What can hang from each mark
merune: noni
raba: fini
luzos: kadep rader sanane
noni: merune
noge: kadep
rader: luzos
tapib: kadep
kadep: fini fosazum luzos tapib zokilo
fini: raba
rame: luzos noni
sanane: luzos
purap: kadep
redafar: purap
zokilo: kadep

Each row was made from one small tree. The marks that hang from a mark follow it in brackets, in alphabetical order. Every link used is in the known rows. Write each row's tree.
(in the rows, 128 means zero)
Known rows
purap[kadep[fosazum tapib]]: [132 133 111 161 112 116 170 118 126 117 120 149 109 152 110 171 189 174
 133  90 116 107 174 151  93  93 130 151 155 139 133  96 141 106 140 138
 142]
luzos[sanane]: [142 129 103 129 124 134 127 135 106 132 130 125 135 136 116 122  96 135
 131 128 123 129 129 124 126 142 128 126 139 129 171 119 126 128 139 125
 107]
rader[luzos[kadep sanane]]: [148 124  97 104 119 130 126 140 108 155 128 113 137 147 106 119  87 162
 134 112 106 156 139 126 117 170 126 129 136 124 211 114 124 137 147  91
 107]
purap[kadep[fosazum tapib zokilo]]: [148 116 108 158 115 114 179 120 132 113 119 183 109 179  98 165 200 181
 131 108 108 116 172 154  79  91 132 135 145 139 149  81 134  97 131 142
 144]
zokilo[kadep[fini fosazum]]: [132 161 108 182  89 125 151 116 143 134 121 161 125 114 122 133 124 185
 135 124 124  99 166 141 112  97 131 137 157 130 153  92 142 115 140 156
 151]
tapib[kadep[fini fosazum luzos[rader]]]: [129 131 116 148 105 123 156 128 133 138 135 162 103 115 129 152 124 134
 129 124 134 123 164 122 112 144 129 134 163 135 205  81 117 129 141 123
 126]
raba[fini]: [132 129 121 157 110 135 124 117 137 150 120 145 116 105 135 135 122 123
 125 141 128 129 150 132 122 108 129 131 133 113 113 112 132 124 127 123
 133]
rame[luzos[kadep[fosazum] rader] noni]: [137 138  85 196  99 112 127 143 114 103 128 164 115 189 107 156  87 161
 149  68 110 153 159 148 104 145  99 126 173 129 203 110 122 121 118 150
  88]
luzos[kadep[tapib]]: [123 136 116 128 123 118 158 127 143 157 126 120 119 103 125 146 163 145
 135 105 114 142 151 141 138 127 122 136 124 130 127 121 139 123 124 114
 140]
kadep[fini fosazum luzos[sanane] zokilo]: [139 130 103 137 114 124 156 127 112 133 131 186 128 153  89 143 119 145
 126 149 117 122 170 134 126 122 134 115 126 133 208  78 111 123 138 151
 124]
zokilo[kadep[fini[raba] fosazum tapib]]: [134 172  79 229  68 123 180 106 149 150 119 180 106  81 112 142 153 216
 146 116 124  82 214 157  96  48 136 165 163 125 154  71 155 107 143 156
 169]
kadep[luzos[sanane]]: [132 129 121  96 132 138 122 136 104 132 137 110 135 120 119 142  97 121
 124 137 134 125 143 124 155 136 136 122 121 130 181 130 112 135 147 124
 113]
tapib[kadep[fini[raba] fosazum]]: [135 135 110 197  90 120 174 107 149 154 133 196  90 103 119 117 150 142
 139 133 127 115 182 131  82 119 132 139 161 122 158  74 138 123 142 103
 142]
rader[luzos[kadep[tapib zokilo] sanane]]: [162 118  77 119 112 123 153 147 116 150 127 149 130 159  90 133 127 191
 135 115  96 159 152 142 100 144 128 133 130 130 221  90 124 121 135 106
 121]
luzos[kadep rader]: [134 121 108 127 132 121 140 134 130 157 122 115 127 131 126 130 107 134
 139 111 112 151 136 121 122 157 115 121 139 127 174 116 133 131 122 111
 113]
kadep[fini tapib zokilo]: [136 127  98 170 110 118 163 122 139 134 119 186 113 135 112 131 161 165
 128 138 117 120 155 139 104 100 126 136 134 130 160  76 135 112 123 142
 147]
tapib[kadep[fini fosazum]]: [131 137 122 168 101 119 163 117 146 137 134 178 102 122 126 128 151 135
 130 125 125 125 149 128  97 143 128 130 159 132 150  84 130 124 138 115
 136]
tapib[kadep[fini]]: [134 124 127 148 112 126 146 118 148 143 133 160 102 106 142 112 133 121
 123 138 132 128 135 115 104 152 126 125 156 126 162  93 133 127 143  91
 133]
sanane[luzos[kadep[fini fosazum zokilo]]]: [136 117 110 140 108 112 171 129 132 159 118 192 126 174  92 123 140 172
 129 129  94 150 154 144  97 157 128 118 122 130 201  68 122 122 130 127
 135]
luzos[kadep[tapib zokilo] rader sanane]: [163 116  63 143 120 121 164 146 117 155 123 148 128 152 100 138 115 172
 143 113  97 156 151 132 105 143 117 124 145 133 230  83 130 116 120 123
 106]
rame[luzos]: [134 130 113 152 113 133 109 132 124 123 138 145 122 166 119 129 112 117
 130 106 129 134 124 132 125 140 119 134 145 128 164 122 126 125 138 111
 115]
rame[luzos[kadep[tapib]] noni[merune]]: [126 135  93 170 101 118 118 137 123  72 130 168  93 165 132 161 125 177
 138  64 119 152 167 164 119 115 102 136 160 125 145 136 127 118 106 137
  90]
noge[kadep[fini[raba] luzos zokilo]]: [139 127 116 124 111 129 165 115 149 139 124 175 104 121 121 128 141 171
 127 166 139 114 201 136 108  86 137 122 137 119 189  75 130 113 150  83
 160]
luzos[kadep[fosazum zokilo] rader sanane]: [161 117  76 143 121 117 165 143 114 150 125 164 135 183  85 135 103 160
 146 115  91 160 152 131 100 158 119 110 143 134 225  85 122 120 117 137
  97]
luzos[kadep[fini[raba] tapib] rader]: [130 138  70 198  99 114 178 115 137 182 113 157 100  93 118 127 130 171
 149 112 111 125 199 132  98 107 115 153 156 117 199  65 154 123 130 110
 136]
rader[luzos[kadep[zokilo]]]: [148 105 117 100 128 121 138 136 137 148 125 150 130 163 104 121 131 161
 129 129 102 165 135 133 103 155 128 116 114 124 184 109 119 128 127  98
 129]
rader[luzos[kadep[fosazum] sanane]]: [145 136  93 123 108 122 144 141 106 151 129 131 137 162  88 136 103 173
 140  99  99 154 152 139 110 162 128 135 141 130 199 105 122 133 141 115
 111]
sanane[luzos[kadep]]: [128 116 127  97 127 125 136 138 124 157 125 120 133 139 122 123 121 146
 127 117 111 153 127 133 126 172 128 125 118 127 173 120 123 134 138  99
 124]
rame[luzos[sanane] noni[merune]]: [146 129  79 170 101 133  85 145  87  48 134 172 109 199 123 137  56 169
 133  86 128 140 148 147 107 128 107 125 174 123 187 134 115 124 121 148
  56]
tapib[kadep]: [140 117 137 122 123 130 137 129 145 131 139 139 110 111 143 122 138 118
 125 130 134 138 120 120 110 153 131 121 146 130 140 123 125 127 137  92
 127]
kadep[fini fosazum]: [120 147 114 173 106 116 154 116 130 133 122 168 120 139 111 134 139 145
 133 122 120 115 156 136 115 117 125 137 144 130 139  90 133 124 130 152
 138]
redafar[purap[kadep]]: [157 106 125 122 149 127 136 109 119 116 103 141 118 191 125 141 138 153
 119 121 118 130 142 115 103 116 121 126 155 121 151 102 146 120 163 119
 127]
merune[noni]: [129 133 117 147 123 131 111 130 110  90 111 141 116 145 133 132 120 141
 128 117 127 125 133 139 122 115 124 136 129 122 122 140 128 125 115 151
 109]
redafar[purap]: [148 122 121 127 143 129 129 120 121 122 111 141 130 166 123 133 124 142
 123 130 121 142 130 118 131 118 121 128 139 122 130 117 139 131 143 142
 129]

Which tree is each row?
[141 123 104 146 105 109 164 125 138 153 120 190 123 175  86 126 140 180
 133 124  95 152 164 141  89 145 125 125 128 127 195  71 125 124 129 122
 139]	rader[luzos[kadep[fini fosazum zokilo]]]
[137 140  82 214  88 112 192 111 141 144 120 222 102 131  89 135 179 184
 143 132 112 107 203 155  82  68 132 149 140 126 157  55 141 108 122 155
 157]	kadep[fini[raba] fosazum tapib zokilo]
[139 143  83 149  97 118 153 129 110 160 122 153 128 158  88 125  98 180
 139 107  98 144 166 134 104 160 123 138 151 127 221  74 130 133 148 115
 117]	rader[luzos[kadep[fini fosazum] sanane]]
[122 158  91 158  98 124 165 127 107 137 131 151 120 113  99 167 138 162
 132 117 125 104 186 145 140 102 133 150 142 138 185  81 124 123 146 158
 135]	kadep[fini fosazum luzos[sanane] tapib]
[148 123  84 129 127 126 139 141 108 160 124 112 135 142 114 125  76 141
 142 111 107 154 136 116 122 170 115 120 149 127 219 106 131 132 133 110
  92]	luzos[kadep rader sanane]
[164 104  79 123 131 124 148 144 115 156 123 146 135 168 102 119  85 148
 139 128  98 163 136 119 106 168 117 103 138 128 234  92 124 124 122 113
  93]	luzos[kadep[zokilo] rader sanane]
[139 118 113 126 125 122 147 140 120 119 131 164 130 163 100 162 130 145
 131 131 122 133 155 137 120 116 133 120 125 139 188 102 106 122 116 163
 122]	kadep[fosazum luzos[rader] zokilo]
[152 105  83 126 116 119 162 153 120 154 119 153 127 163 107 137 132 191
 134 110  98 158 145 142  95 150 124 135 133 134 227  82 123 117 121 125
 122]	sanane[luzos[kadep[tapib zokilo] rader]]
[140 141  70 174 105 116 164 130 109 166 119 151 127 150  98 129  85 158
 146 107  98 140 166 125 108 159 113 128 165 129 229  67 136 128 134 132
 101]	luzos[kadep[fini fosazum] rader sanane]
[122 146 101 147 110 122 156 141 114 123 130 132 122 119 111 186 150 164
 137  99 129 114 174 148 134  95 131 156 141 143 166 105 118 122 122 172
 134]	kadep[fosazum luzos[rader] tapib]
[123 121 145 108 131 124 148 117 123 118 127 132 116 148 115 172 162 136
 122 114 129 109 169 139 122 111 137 127 132 135 148 116 120 119 153 125
 135]	purap[kadep[fosazum luzos]]
[124 150  78 189  97 107 183 125 132 162 116 158 112 127 107 155 148 176
 147  91 102 131 181 142 108 122 113 150 161 134 181  67 144 119 120 146
 134]	luzos[kadep[fini fosazum tapib] rader]
[138 115 124 122 124 118 173 122 130 113 126 169 110 160 100 186 201 168
 123 116 119 111 184 154 107  84 140 131 127 141 159  93 119 104 140 140
 149]	purap[kadep[fosazum luzos tapib zokilo]]
[158 131  59 194  99 131  95 154  80  84 129 154 123 193 114 134  30 165
 141  90 124 136 139 131 100 144 104 131 188 125 252 106 117 122 136 151
  63]	rame[luzos[rader sanane] noni]
[131 128 105 166 106 127  87 138 108  45 132 174 102 190 136 144  88 161
 130  87 133 138 147 152 110 115 108 127 163 123 147 143 116 123 110 152
  77]	rame[luzos noni[merune]]
[153 113 127 138 115 121 163 131 150 123 140 192 111 153 112 132 166 137
 129 134 119 144 135 134  88 141 135 112 138 137 144 101 117 115 121 118
 132]	tapib[kadep[fosazum zokilo]]
[133 120 121 129 117 130 139 129 135 144 133 144 102 101 145 136 108 123
 123 137 141 125 148 109 117 151 127 127 159 128 215  90 118 133 147  98
 123]	tapib[kadep[fini luzos[rader]]]
[128 116 131 117 128 125 141 121 136 136 127 170 121 132 117 132 134 126
 117 160 130 124 152 127 134 119 133 111 110 126 176  96 115 126 134 129
 141]	kadep[fini luzos zokilo]
[132 120 126 108 129 125 148 134 134 124 133 150 122 121 115 162 171 145
 122 138 130 125 156 144 139  97 138 128 105 136 147 116 114 118 124 141
 147]	kadep[luzos tapib zokilo]
[141 122  91 168 113 107 175 125 138 159 116 190 121 170  96 131 128 159
 141 123  95 150 163 131  95 144 115 115 144 130 204  64 132 119 114 139
 123]	luzos[kadep[fini fosazum zokilo] rader]
[152 112 115 147 139 123 145  99 122 127  95 163 109 186 124 131 131 159
 117 129 116 120 156 111  96 115 116 129 167 117 172  72 154 119 171 117
 133]	redafar[purap[kadep[fini]]]
[132 118  94 138 114 121 144 137 115 169 112 138 125 148 123 114  85 168
 132 116 106 147 144 122 105 174 116 134 149 124 238  75 131 134 139 108
 115]	sanane[luzos[kadep[fini] rader]]
[134 140  95 187  99 111 179 121 137 128 121 205 114 150  96 147 180 176
 134 125 110 117 170 151  98  92 127 141 139 137 150  66 133 109 117 165
 151]	kadep[fini fosazum tapib zokilo]
[153 107 110 174 106 123 166 112 158 154 130 213  89 116 123  95 143 138
 130 163 125 129 165 121  72 125 132 117 146 116 184  69 134 119 140  83
 140]	tapib[kadep[fini[raba] zokilo]]
[121 129 111 135 121 128 130 127 118 140 122 134 122 118 130 142  97 133
 125 136 135 117 156 118 134 127 125 134 142 126 205  94 121 133 137 134
 124]	kadep[fini luzos[rader]]
[154 125  55 185  99 133  83 154  75  49 129 168 110 213 124 140  29 183
 140  78 125 142 148 141  94 134 100 132 195 124 231 118 115 123 115 158
  40]	rame[luzos[rader sanane] noni[merune]]
[141 122 138  71 132 132 144 135 144 111 134 136 124 143 127 148 146 157
 120 150 139 133 155 138 131 111 138 111 125 134 159 116 115 114 138  94
 147]	noge[kadep[luzos zokilo]]
[120 171 109 166  86 125 164 118 143 135 127 148 117  81 122 174 155 196
 130 117 135  87 194 155 139  67 140 154 146 137 157  93 133 113 146 162
 170]	zokilo[kadep[fini fosazum luzos tapib]]
[128 128  99 153 121 116 149 123 133 167 115 137 119 128 127 122 101 140
 137 119 110 142 148 116 116 154 111 125 150 122 199  85 140 130 128 111
 119]	luzos[kadep[fini] rader]
[122 133 103 143 105 119 163 129 128 168 117 143 118 119 121 130 143 176
 128 111 107 136 158 142 117 146 124 148 135 128 189  79 137 126 143 110
 143]	sanane[luzos[kadep[fini tapib]]]
[131 129 104 141 116 121 163 128 113 118 121 133 110 146 112 194 164 176
 132  90 125 103 188 146 108  93 132 153 158 141 188  92 126 110 143 147
 132]	purap[kadep[fosazum luzos[rader] tapib]]
[150 119 106 192  94 117 183 109 156 149 132 231  91 130 106 110 160 150
 136 150 119 125 181 134  66 117 134 123 150 123 174  60 132 115 133 108
 144]	tapib[kadep[fini[raba] fosazum zokilo]]
[121 157  86 219  85 115 183 108 134 149 120 189 101 104 101 140 169 178
 145 116 120  98 206 152  97  70 129 165 151 125 138  69 147 116 131 152
 156]	kadep[fini[raba] fosazum tapib]
[124 138 111 154 106 115 175 122 135 130 128 191 114 132  99 168 180 162
 127 133 122 112 183 152 126  86 135 137 121 138 161  77 119 115 125 164
 157]	kadep[fini fosazum luzos tapib zokilo]
[134 125 125 121 116 126 147 140 129 128 144 141 111 118 128 162 131 130
 131 116 136 133 151 126 118 145 134 130 152 139 183 112 109 129 134 122
 121]	tapib[kadep[fosazum luzos[rader]]]
[137 111 103 113 124 125 135 148 112 158 121 117 133 150 122 125  92 162
 133 108 108 156 130 127 111 177 122 131 139 128 217 106 124 134 133 109
 108]	sanane[luzos[kadep rader]]
[132 155  88 162  94 133 145 129 134 140 121 127 119  80 138 161 110 197
 131 121 138  93 180 136 132  81 131 153 161 131 212  87 136 116 146 151
 150]	zokilo[kadep[fini luzos[rader] tapib]]
[136 118 137 131 113 120 166 122 149 133 140 196 103 129 115 143 161 127
 120 151 129 131 161 131 110 134 137 111 131 135 179  81 110 121 137 116
 143]	tapib[kadep[fini fosazum luzos zokilo]]
[156 128  65 169 105 140 105 149  90 128 135 140 130 187 107 127  51 138
 139  98 121 138 125 120 110 157 113 138 176 130 252  98 124 125 144 118
  79]	rame[luzos[rader sanane]]
[154 117 121 143 138 119 152 107 118 110 104 160 118 206 106 157 155 165
 126 108 111 127 157 129  97 107 123 132 160 128 140  93 145 116 159 141
 130]	redafar[purap[kadep[fosazum]]]
[149 128 100 123 111 132 146 146 108 131 145 138 119 128 117 155 100 135
 134 116 131 133 153 122 117 156 134 127 162 140 226 103 107 130 145 120
 100]	tapib[kadep[fosazum luzos[rader sanane]]]
[153  94  99 108 128 123 144 150 119 154 118 150 134 180 109 120 103 169
 130 125  99 166 129 129  96 172 124 115 127 128 235  91 117 126 123 112
 109]	sanane[luzos[kadep[zokilo] rader]]
[118 157  99 190  95 114 171 119 130 133 121 170 113 123 109 151 169 170
 137 108 118 107 173 150 114  94 125 157 150 136 133  80 139 117 127 162
 150]	kadep[fini fosazum tapib]
[137 160  88 149  93 138 145 125 123 143 127 127 125  76 127 153 107 190
 127 131 136  91 179 137 145  90 137 146 151 130 210  92 134 118 163 138
 145]	zokilo[kadep[fini luzos[sanane] tapib]]
[141 124  80 182 103 127  85 147  97  44 126 173 103 203 135 148  60 175
 137  77 131 141 148 145  95 121 101 134 184 124 189 129 116 122 105 160
  62]	rame[luzos[rader] noni[merune]]
[145 126  84 163 113 107 183 139 137 146 122 170 121 158  94 159 163 178
 147  99  96 151 165 149 100 121 119 132 138 139 177  84 131 112 103 149
 129]	luzos[kadep[fosazum tapib zokilo] rader]
